What can hang from each mark:
nikol: bufoto zazetov
lasa: zazetov
zoto: kodo
fimesav: sigi
sigi: bufoto kodo
pugop: zazetov
bufoto: nikol zoto
kodo: sigi zoto
kitu: kubo lasa nikol pugop

Each row was made from one small tree. The marks that hang from a mark follow it in brackets, in alphabetical order. Every link used is in the known rows. Write each row's tree.
In the rows, 128 means zero.
Known rows:
bufoto(nikol): [162 147 157 158 133 139 118 170 123 101 108 138 111 117 116 126 139 126
 154 114 115 140]
kodo(sigi): [131 142 133 129 139 117 120 128 137 148 121 120 148 105 131 126 105 124
 123 105 150 141]
nikol(bufoto zazetov): [160 101  91  76  95 111 157 119 122  85 142 107 129 114 112 135 154 118
 143 152  91 151]
kodo(zoto): [145 123 133 127 149 130 113 131 105 106 110 108 161 124 143 128 134 149
 121  98 152 133]
zoto(kodo): [129 123 131 139 118 142 131 137  97 102 133 142 106 150 120 160 130 145
 130 113 105 139]
zoto(kodo(sigi(bufoto(nikol(zazetov))))): [150 126 132 139 116 129 130 152 105  97 113 141 114 129 101 163 116 135
 121  93 124 169]
bufoto(zoto): [139 118 123 180 117 137 140  92 113 106 127 123  82 128 108 138 108 129
 120 114 162 139]
bufoto(nikol(zazetov) zoto(kodo)): [181 133 137 199  97 142 141 134  92  47 107 136  64 134  88 163 131 151
 146 104 134 167]
kitu(kubo nikol(zazetov)): [143 148  76 114 134  91 148 101 185 113  96 125 117 142 184 140 118 143
 122 120  79 153]
fimesav(sigi(bufoto kodo(zoto))): [136 109 142 145 128 113 147 160 106 131  75 137 121 129  92 116 117 109
  84  88 162 166]
kodo(sigi(bufoto(nikol)) zoto): [169 128 145 140 160 124 106 158 114 109  83 110 161  92 118 131 106 126
 109  60 176 171]
fimesav(sigi(bufoto(nikol(zazetov)) kodo(zoto))): [156 118 149 150 122 112 146 178 106 111  63 139 120 124  85 118 128 113
  96  87 156 175]
fimesav(sigi(kodo(zoto))): [131 128 150 148 132 114 141 154 103 135  85 132 134 133 113 111 128 126
 103  96 154 148]
nikol(bufoto(zoto)): [158  96 111 141 114 139 154 103 106  89 147 113  74 110 103 136 125 103
 137 124 114 147]
lasa(zazetov): [146 147 127 123 109 117 107 169 139 119 160 127 149 141 118 144 152 152
 129 135 132 138]
kitu(kubo lasa nikol(zazetov)): [141 153 101 104 105 121 173 124 197 119  80 127 136 164 168 147  91 136
 119 114  85 171]
zoto(kodo(sigi)): [131 134 135 140 125 133 125 137 103 116 128 137 121 134 121 158 115 143
 127  97 121 149]
kitu(lasa nikol): [130 144 144 125  81 144 164 145 164 124  86 155 134 171 151 138  91 140
 125 115 127 154]
sigi(bufoto(zoto) kodo): [146  70 109 160 144 149 149 125 108 113 105 140  25 152  43 161  89 100
  92  91 134 161]
bufoto(nikol zoto): [173 138 152 211 123 148 131 134 109  79 107 133  64 116  97 136 119 127
 145 101 149 151]
kitu(lasa nikol(bufoto zazetov) pugop): [153 140 101  70  80 130 202 143 155  90  54 131 123 155 117 145  71 120
 136 120  87 184]
pugop(zazetov): [168 147 142 118 119 130 121 167 129 103 136 121 140 127 101 150 147 121
 158 134 103 145]
sigi(bufoto(nikol) kodo): [162  90 133 145 155 151 133 179 115 110  92 151  45 143  48 152 110  97
 115  90 102 162]

Which tree is each row?
[148 182  99 101 133 126 170 165 196 123  64 124 124 165 140 158  58 129
 122  94  73 184] -> kitu(kubo lasa(zazetov) nikol pugop)
[167 107 135 182 120 141 138 141 119  87  99 138  65 114  75 141 106 102
 112  97 154 170] -> sigi(bufoto(nikol zoto))
[159  94 112 147 109 146 156 108  91  76 149 120  64 120  99 151 126 112
 138 116 102 153] -> nikol(bufoto(zoto(kodo)))
[174  82 118 168 135 147 147 149 108  84  89 142  24 145  33 162 104 106
 109  90 126 175] -> sigi(bufoto(nikol(zazetov) zoto) kodo)
[168  94  88 113  87 118 165  93 112  69 141 103  96 114  99 142 140 120
 137 142 114 158] -> nikol(bufoto(zoto) zazetov)
[170  83 130 181 148 157 142 154 104  94  91 147  14 143  35 159  96  98
 109  81 125 169] -> sigi(bufoto(nikol zoto) kodo)
[160  99 114 147 113 141 154 107  94  83 147 117  70 112 100 150 119 111
 136 109 111 157] -> nikol(bufoto(zoto(kodo(sigi))))
[135 120 130 138 123 133 130 141 105 113 122 140 112 132 106 162 107 130
 113  91 127 161] -> zoto(kodo(sigi(bufoto)))
[176 141 156 219 121 152 130 141  91  71 108 139  59 120  92 157 109 137
 144  79 144 166] -> bufoto(nikol zoto(kodo(sigi)))
[169  97  91 119  86 120 165  98 100  63 141 108  93 117  95 156 133 127
 136 127 111 169] -> nikol(bufoto(zoto(kodo(sigi))) zazetov)
[167 105 136 187 115 148 139 145 103  75 102 145  55 125  71 157 107 111
 113  90 143 176] -> sigi(bufoto(nikol zoto(kodo)))
[158 130  67  97 129  94 160 102 177  96 109 117 103 129 176 140 125 125
 132 124  52 161] -> kitu(kubo nikol(bufoto zazetov))
[153 115 144 176 106 115 159 158 110 111  72 146  80 126  68 123 115 103
  95  96 161 178] -> fimesav(sigi(bufoto(nikol(zazetov) zoto) kodo))
[174 135 154 218 116 158 133 141  87  61 111 143  49 131  90 158 120 139
 147  90 133 159] -> bufoto(nikol zoto(kodo))
[134 106 137 171 113 117 161 141 110 130  84 145  81 131  75 121 105  99
  83  96 167 169] -> fimesav(sigi(bufoto(zoto) kodo))
[178  86 125 130 157 142 128 176 101  84  76 132  80 143  57 155 121 119
 110  78 119 171] -> sigi(bufoto(nikol(zazetov)) kodo(zoto))
[172 127 137 130 150 117 110 154 116 102  81 106 169  93 117 133 111 132
 109  67 177 174] -> kodo(sigi(bufoto(nikol(zazetov))) zoto)
[168  92  89 119  82 124 167  98  97  56 144 110  86 124  94 157 141 128
 138 135 103 164] -> nikol(bufoto(zoto(kodo)) zazetov)
[152 131 148 181  83 109 158 153 109  97  79 145 110 113  93 121 123 112
  97 102 175 183] -> fimesav(sigi(bufoto(nikol(zazetov) zoto(kodo))))
[159 145  50  78 153  92 179 107 173  92  68 108  89 123 153 143  87 112
 134 112  39 175] -> kitu(kubo nikol(bufoto zazetov) pugop)
[165 177  85 107 170 105 153 140 177 105  64 118  98 132 145 154  82 115
 145 100  47 171] -> kitu(kubo nikol pugop(zazetov))
[128 111 140 146 118 112 154 159 117 141  84 148 104 131  84 116 115  99
  87 103 151 163] -> fimesav(sigi(bufoto kodo))
[149 131 156 190  92 116 154 156 107 104  81 148 102 112  94 119 118 107
  98  95 174 179] -> fimesav(sigi(bufoto(nikol zoto(kodo))))
[161 127 130 157 124 119 131 134 132 113  99 124 112  97  92 138  95 112
 112  90 169 175] -> kodo(sigi(bufoto(nikol(zazetov) zoto)))
[146 127 140 148 124 136 126 156 103 104 114 144 106 128 102 161 111 129
 121  86 123 166] -> zoto(kodo(sigi(bufoto(nikol))))
[163 182 110  97 141 135 179 163 188 112  48 121 117 155 128 161  55 107
 142  94  52 189] -> kitu(kubo lasa nikol pugop(zazetov))
[172 105 125 174 102 137 145 141 106  65  99 140  66 127  69 160 115 119
 113  99 144 181] -> sigi(bufoto(nikol(zazetov) zoto(kodo)))
[179 165 101  81 136 137 191 163 180  95  61 112 102 142 120 162  63  89
 152  98  26 197] -> kitu(kubo lasa nikol(bufoto) pugop(zazetov))
